Each row comes from the steps of one path. Every step used is in the known rows, and no mark comes twice. Write the path behind each row, first mark first.
Known rows:
R > E > W: -382 -178 285 266 -304 -202 538 305 126 -221 -174 163 89 -367 -197 223 50 -182 356 173 -228 28 230 176 71 86 158 -60 -364 89 -167 -111 53 14 -11 -161
T > W: -372 -279 221 255 -357 -64 275 338 78 -152 69 49 50 -116 -181 130 140 -203 349 72 140 -13 253 177 -82 -6 -120 30 -187 218 -130 -76 -187 102 -19 -106
T > W > E > R: -308 -332 28 299 -208 23 243 106 85 -246 17 62 331 -123 -232 103 280 -323 472 71 203 106 176 216 -266 -186 30 36 -131 271 -280 -119 -243 40 -7 -166
H > T > W > X > R > S: -230 -155 -121 175 -366 -68 118 578 -106 -173 17 57 104 13 -5 120 163 -116 316 40 -68 -211 213 4 -79 -67 -89 -233 -227 302 57 110 -338 108 53 44
D > S: -85 -210 14 206 -150 -238 446 -87 -26 -151 -26 380 -231 -67 -175 200 418 -127 201 -100 -22 -234 486 42 177 77 270 215 -216 92 -187 -235 -302 13 -42 -61
T > W > E > R > S > F: -328 -213 -91 362 -246 3 440 66 109 -290 -68 111 370 -139 -243 -42 284 -371 402 99 179 109 258 297 -298 -150 98 -52 -250 186 -314 72 -253 62 -7 -259
H > S > W > T: -390 76 100 144 -86 -266 774 -30 -59 -127 50 186 -139 119 -75 -54 116 -264 268 75 -183 12 -47 229 -180 86 87 -258 -72 -173 299 -144 -169 165 -319 329
T > W > X > R > S: -399 -279 -90 149 -480 -254 343 277 35 -215 -77 98 63 148 -45 130 190 -118 340 132 97 -109 211 121 -114 1 -120 -57 -162 297 -38 125 -273 86 191 -196
D > S > G: 10 -154 33 73 -132 -265 487 3 -33 -327 -131 457 -211 -115 -154 137 372 -91 196 -8 -66 -193 351 53 183 115 337 169 -362 -44 -124 10 -152 36 -206 -26
T > H: -128 -171 228 393 -197 -111 186 205 -39 -66 -130 208 -222 117 -266 19 287 -118 182 177 -120 -141 359 34 134 51 104 315 -254 248 -50 -335 -142 -255 -127 -7
H > T > W > E: -209 -93 67 228 -196 82 23 516 -122 -4 128 -17 286 -187 -78 59 168 -213 387 -50 54 -127 220 75 -205 -151 -52 -125 -188 300 -69 -87 -311 108 -207 117
D > S > W > T: -105 74 -3 81 -151 -336 686 -221 -66 -131 -18 406 -247 119 -124 86 299 -193 321 -36 -76 -45 82 56 -123 175 269 143 -169 -186 -31 -199 -345 66 -131 50
F > S > W > X > R: -290 -41 -74 16 -362 -264 524 -96 -61 73 -164 217 -143 222 73 17 232 -264 699 126 -89 -292 -72 204 89 189 92 -163 27 29 121 -293 -358 10 147 43
E > W > X > R: -469 -406 -47 119 -478 -237 531 290 -81 -198 -200 86 -259 -73 74 110 331 -160 473 187 -64 -261 62 196 139 -55 210 28 15 247 147 1 -162 45 99 -53
F > S > G: -112 -130 95 99 -219 -75 406 106 35 -68 -151 235 -92 -93 -85 6 264 -274 499 143 -120 -218 170 180 231 113 84 -156 -244 16 -88 -57 -103 -2 -133 51
X > W > E: -216 -90 171 282 -378 -286 271 126 -225 38 63 182 228 -77 15 12 272 -225 385 151 231 -196 318 156 -120 145 162 201 -346 23 -179 -311 -296 -46 -68 64
X > W > E > R > S: -139 -152 -19 356 -316 -235 320 47 -141 -281 23 251 266 -88 -90 21 396 -280 402 178 146 -66 412 70 -123 90 258 126 -425 -28 -379 -194 -279 -77 43 -42
R > X: -239 -182 170 504 -136 -333 329 139 -58 -200 59 160 -93 -124 -157 256 333 -203 141 -123 -85 -79 624 292 -37 104 -25 180 -369 186 -390 -305 -258 128 58 -95
X > W > E > R: -156 -246 88 323 -290 -171 290 70 -152 -226 -3 217 225 -131 -83 50 354 -276 442 199 184 -100 244 144 -98 59 295 183 -325 11 -241 -314 -305 -128 38 -15
R > X > W > T > H > S > M: -258 78 11 511 -149 -398 455 0 -114 -19 60 110 -143 258 -123 21 154 -202 118 135 -15 2 215 93 -151 101 -5 239 -588 -106 -82 -301 -307 95 -109 168
E > W: -432 -307 159 246 -411 -101 519 346 -30 -198 -42 59 -221 -342 -80 99 319 -260 434 116 -62 -120 284 204 141 13 216 48 -116 146 -82 -68 -70 119 -98 -28
G > S > F: -209 -480 54 391 -161 -57 782 11 45 5 -468 434 -146 -92 1 21 229 -161 195 87 -99 -294 188 343 165 44 184 -55 -260 39 52 -78 -241 7 -85 -167
T > W > E > R > S: -293 -236 -57 321 -271 -56 279 79 104 -294 32 83 388 -100 -262 73 314 -334 437 65 164 145 365 145 -297 -158 23 -6 -226 247 -405 8 -218 80 13 -211
X > R > E > W > T > H: -346 -312 30 196 -287 -198 470 133 71 -174 -385 229 -15 -59 -93 87 127 -88 258 371 -295 12 -18 -73 39 -163 83 158 -371 229 136 -1 73 -98 8 -45
F > S > W: -253 35 94 132 -308 -167 503 -78 -21 61 -10 207 -129 14 -69 1 216 -348 676 65 -91 -182 100 206 94 220 107 -144 -84 -51 -71 -347 -282 43 1 57
D > S > W > E: -149 77 -62 89 -181 -373 555 -313 -156 -51 -3 398 -19 30 -118 78 384 -214 419 -96 44 -145 306 138 -130 123 357 226 -148 -77 -160 -312 -347 80 -147 -3
S > W > E > R: -228 -73 68 228 -149 -133 488 -135 -146 -288 -45 268 157 -97 -141 22 376 -360 505 35 -11 51 49 281 -194 93 333 67 -83 -40 -147 -335 -245 -16 -79 -27
F > S: -204 -178 100 215 -242 -50 363 24 44 95 -36 173 -107 -44 -81 65 295 -299 511 34 -77 -256 311 152 226 92 -11 -113 -120 158 -180 -293 -241 -41 41 13
T > H > S > V: -247 -68 77 228 -110 -95 260 29 91 -48 -126 187 -322 188 -241 -64 332 -111 153 218 -4 -283 187 193 -4 -74 258 27 -251 118 241 -319 -88 -126 -170 193
G > S > V: -180 -447 49 175 -198 -8 443 -65 105 30 -367 430 -258 -9 33 206 428 -56 238 77 126 -363 162 294 72 -47 208 -99 -274 24 35 -211 -211 53 63 -125
D > S > W > T > H > P: -83 171 -6 163 -241 -401 576 -168 -68 -35 -119 330 -315 150 -151 60 299 -93 345 67 -117 48 67 145 -145 273 287 259 -223 -193 64 -273 -411 -142 -118 -26
H > T: -85 -173 182 299 -126 79 127 545 -205 -123 46 153 -47 -256 -72 125 275 -155 185 -78 -196 -268 301 57 143 37 74 -113 -220 210 11 -208 -263 -18 -128 172

Which path is each row?
-129 -332 74 525 -141 -262 334 140 -11 -552 -12 217 -55 -179 -235 255 382 -294 312 94 -21 -3 390 195 14 59 248 203 -423 54 -443 -325 -304 -8 231 -136 -> E > R > X > W
-376 -187 113 252 -307 -89 241 159 11 10 83 27 318 -71 -140 75 215 -259 419 27 252 12 286 237 -302 -105 -105 63 -165 284 -205 -99 -224 103 -108 -95 -> T > W > E
-200 -195 3 297 -213 174 430 -144 -87 177 -28 185 -137 -2 -134 -10 332 -314 411 -13 -12 -182 142 127 443 85 21 -46 -205 20 -40 -344 -240 -34 -1 -12 -> F > S > M
-293 70 66 219 -179 -360 454 66 -56 -66 -83 174 -265 385 -205 -88 130 -144 318 205 -162 -162 86 158 -48 116 225 23 -106 42 286 -332 -190 -118 -243 176 -> T > H > S > W > X
-196 -159 162 259 -256 88 73 641 -78 -134 128 14 66 -227 -120 117 115 -161 319 -13 -22 -143 199 63 -40 -50 -66 -154 -223 262 -11 -71 -280 109 -125 112 -> H > T > W
-393 -373 6 118 -422 -201 295 301 30 -139 -87 74 23 143 -19 163 157 -127 350 138 137 -160 33 176 -93 -32 -115 3 -75 319 75 12 -274 46 182 -151 -> T > W > X > R
-145 0 18 122 -229 -366 584 -173 -100 -188 -1 411 -226 -20 -143 121 342 -173 361 -76 -42 -175 295 100 42 213 367 194 -194 -125 -91 -291 -323 80 -83 -19 -> D > S > W
-300 -87 87 387 -90 -134 530 83 29 -55 -200 184 -252 114 -252 -206 171 -184 113 212 -184 -225 215 231 82 -3 221 53 -228 126 247 -208 -137 -155 -313 139 -> T > H > S > F
-251 -130 -144 204 -355 -41 274 559 -99 -166 -87 96 83 -41 16 -14 120 -143 287 73 -75 -254 104 135 -79 -26 4 -268 -215 249 139 160 -372 86 35 -9 -> H > T > W > X > R > S > F
-228 -234 -22 139 -311 -24 79 610 -125 -124 -4 36 44 -26 12 155 131 -100 346 49 -49 -272 30 60 -73 -97 -76 -178 -132 337 186 -5 -379 77 37 85 -> H > T > W > X > R
-382 -372 45 145 -280 -184 561 147 41 -219 -330 243 51 -194 -18 133 154 -127 262 284 -267 -16 -6 -8 19 -144 51 46 -334 206 109 45 51 18 51 -59 -> X > R > E > W > T
-216 -182 59 139 -271 -79 95 596 -32 -148 -89 82 196 -50 -34 200 -27 -69 338 88 -104 -179 3 54 -91 -57 -89 -240 -238 307 126 -6 -288 34 70 13 -> H > T > W > X > R > E
-427 -282 -43 162 -213 -265 581 85 101 -176 -336 202 -2 -12 -106 35 75 -81 257 375 -335 -23 -27 -69 -5 -222 116 2 -338 222 282 21 105 1 -83 63 -> X > R > E > W > T > H > S
-263 -355 67 120 -252 -286 389 137 -31 -178 -328 291 25 130 2 264 181 -41 158 136 -168 -226 72 176 79 82 19 -13 -161 249 106 -124 -205 -163 251 -174 -> W > X > R > E
-243 -339 -27 110 -277 -382 714 -78 -12 -55 -507 493 -42 213 89 230 65 -41 427 162 -196 -191 -57 164 15 117 153 -104 -197 -27 164 -169 -222 33 95 -144 -> G > S > W > X > R > E
-95 -273 51 493 -82 -236 407 102 15 -519 -41 206 -67 -64 -202 226 337 -317 267 117 -58 86 223 161 -117 42 152 160 -423 -19 -383 -259 -327 -28 211 -89 -> E > R > X > W > T
-201 -50 126 283 6 -111 491 62 29 5 -89 150 -204 325 -193 -60 160 -186 94 219 -217 24 5 20 -135 -70 -46 34 -199 78 199 -119 -166 -141 -305 237 -> W > T > H > S
-247 74 222 167 -210 -162 653 43 -131 -111 -9 245 -151 62 -41 -7 179 -267 312 83 -117 71 -147 204 -200 252 52 -28 -140 -204 101 -190 -234 27 -137 101 -> S > W > T
-422 -12 103 173 -170 -289 682 26 -98 -185 105 187 -117 -32 -102 -23 164 -240 308 50 -149 -108 157 284 -41 147 203 -207 -93 -107 218 -249 -148 188 -288 260 -> H > S > W
-179 -368 -53 271 -147 -161 658 -221 -58 -106 -325 445 68 48 -28 136 307 -236 537 73 -53 -63 95 196 -82 -20 291 -20 -147 -18 -99 -260 -270 57 -87 -93 -> G > S > W > E > R
-400 -442 58 156 -337 -215 489 189 21 -264 -317 252 45 -316 -52 186 183 -88 298 271 -245 -99 161 30 171 -100 144 76 -356 248 51 -24 86 29 87 -101 -> X > R > E > W
-154 -250 -96 387 -94 -25 340 -113 -55 -352 -73 257 294 -120 -220 55 543 -350 308 -24 -18 59 514 159 -95 -88 222 21 -231 184 -454 -118 -214 -92 -10 -174 -> W > E > R > S
-388 -203 150 216 -298 -81 638 288 12 -135 -61 45 -216 -168 -53 41 276 -286 394 170 -121 24 18 135 -58 -33 85 -8 -106 53 32 46 -104 109 -137 67 -> E > W > T
-146 -374 22 355 -27 60 313 -81 -78 -279 -91 228 239 -141 -203 103 503 -316 330 5 27 -3 288 212 -76 -133 229 107 -107 236 -304 -265 -239 -143 -12 -107 -> W > E > R
-67 -225 60 549 -83 -263 315 82 34 -474 -91 199 -124 72 -269 145 327 -276 278 224 -102 105 199 82 -136 4 188 272 -453 31 -331 -297 -303 -139 166 -66 -> E > R > X > W > T > H
-192 207 80 185 -320 -204 470 -71 13 242 -134 124 -190 186 -90 -88 163 -265 650 213 -170 33 -121 249 -92 290 32 -95 -119 -128 103 -337 -372 -182 -23 46 -> F > S > W > T > H > P
-105 -78 206 332 -62 -39 378 128 3 -4 -153 184 -200 272 -181 -20 223 -171 113 207 -169 43 34 3 -109 23 -74 187 -227 105 49 -151 -171 -243 -165 83 -> W > T > H
-277 -295 -163 194 -330 -255 570 94 -101 -218 -295 302 -90 155 64 12 348 -119 125 114 -119 -309 237 255 116 122 97 -57 -149 196 82 89 -312 -79 208 -177 -> W > X > R > S > F
-165 -285 -30 473 16 -138 292 -141 -42 -307 -50 195 249 -119 -222 181 494 -343 322 -88 21 30 460 287 -186 -142 171 179 -210 257 -477 -316 -291 -34 57 -147 -> W > E > R > X
-149 -87 -39 277 -328 -168 257 -31 -80 -232 -16 255 195 -98 -87 13 481 -254 398 232 287 -142 284 192 -204 69 357 88 -463 -87 -290 -213 -295 -63 126 -69 -> X > W > E > R > S > V
-326 -257 -25 386 -179 -119 238 56 92 -257 53 16 339 -98 -242 179 275 -338 451 9 205 148 307 266 -345 -192 -3 105 -228 297 -430 -138 -291 122 36 -201 -> T > W > E > R > X
-82 -142 -27 54 -146 -138 344 -193 67 -110 -91 404 -334 -64 -138 179 562 -83 193 -55 209 -359 330 223 60 27 406 151 -262 -18 -90 -274 -298 14 83 -85 -> D > S > V
-322 -75 89 37 -333 -382 563 48 -131 -205 -228 305 -1 136 17 128 105 -115 378 138 -161 -141 -124 257 -38 263 148 -39 -128 -37 179 -232 -229 -44 136 -71 -> S > W > X > R > E
-115 -53 235 382 -176 -102 327 203 -29 82 -190 127 -232 138 -137 12 243 -113 128 225 -182 161 11 200 -128 157 -64 173 -233 75 123 -188 -285 -368 -89 -35 -> W > T > H > P
-171 -25 -105 0 -266 -522 628 -203 -47 -203 -199 467 -109 160 -71 204 209 -78 356 32 -123 -207 79 90 -4 206 332 131 -200 -67 39 -242 -337 0 99 -123 -> D > S > W > X > R > E
-267 -429 -11 119 -291 -222 379 144 -136 -161 -225 261 -147 154 88 185 344 -66 187 99 -60 -338 97 172 142 53 46 49 -6 281 154 -122 -304 -121 220 -79 -> W > X > R
-161 -192 2 284 -137 142 32 449 -71 -197 77 32 284 -214 -154 102 228 -266 436 -9 30 -66 162 82 -180 -196 61 -140 -166 298 -133 -90 -324 46 -110 59 -> H > T > W > E > R
-336 -258 -86 55 -464 -258 361 317 28 -328 -137 151 73 131 -21 88 161 -103 330 193 73 -77 130 147 -112 12 -73 -79 -252 204 13 284 -184 99 86 -147 -> T > W > X > R > S > G
-90 -226 -51 274 -115 -32 506 -249 -163 -87 -8 405 -253 -26 -201 123 459 -144 102 -150 21 -196 335 19 391 81 298 302 -309 -45 -90 -299 -297 7 -63 -82 -> D > S > M
-179 -137 -33 379 -321 -188 480 9 -115 -257 -74 274 256 -166 -85 -113 353 -321 364 226 155 -97 326 221 -119 105 341 102 -449 -74 -291 -140 -307 -86 37 -98 -> X > W > E > R > S > F
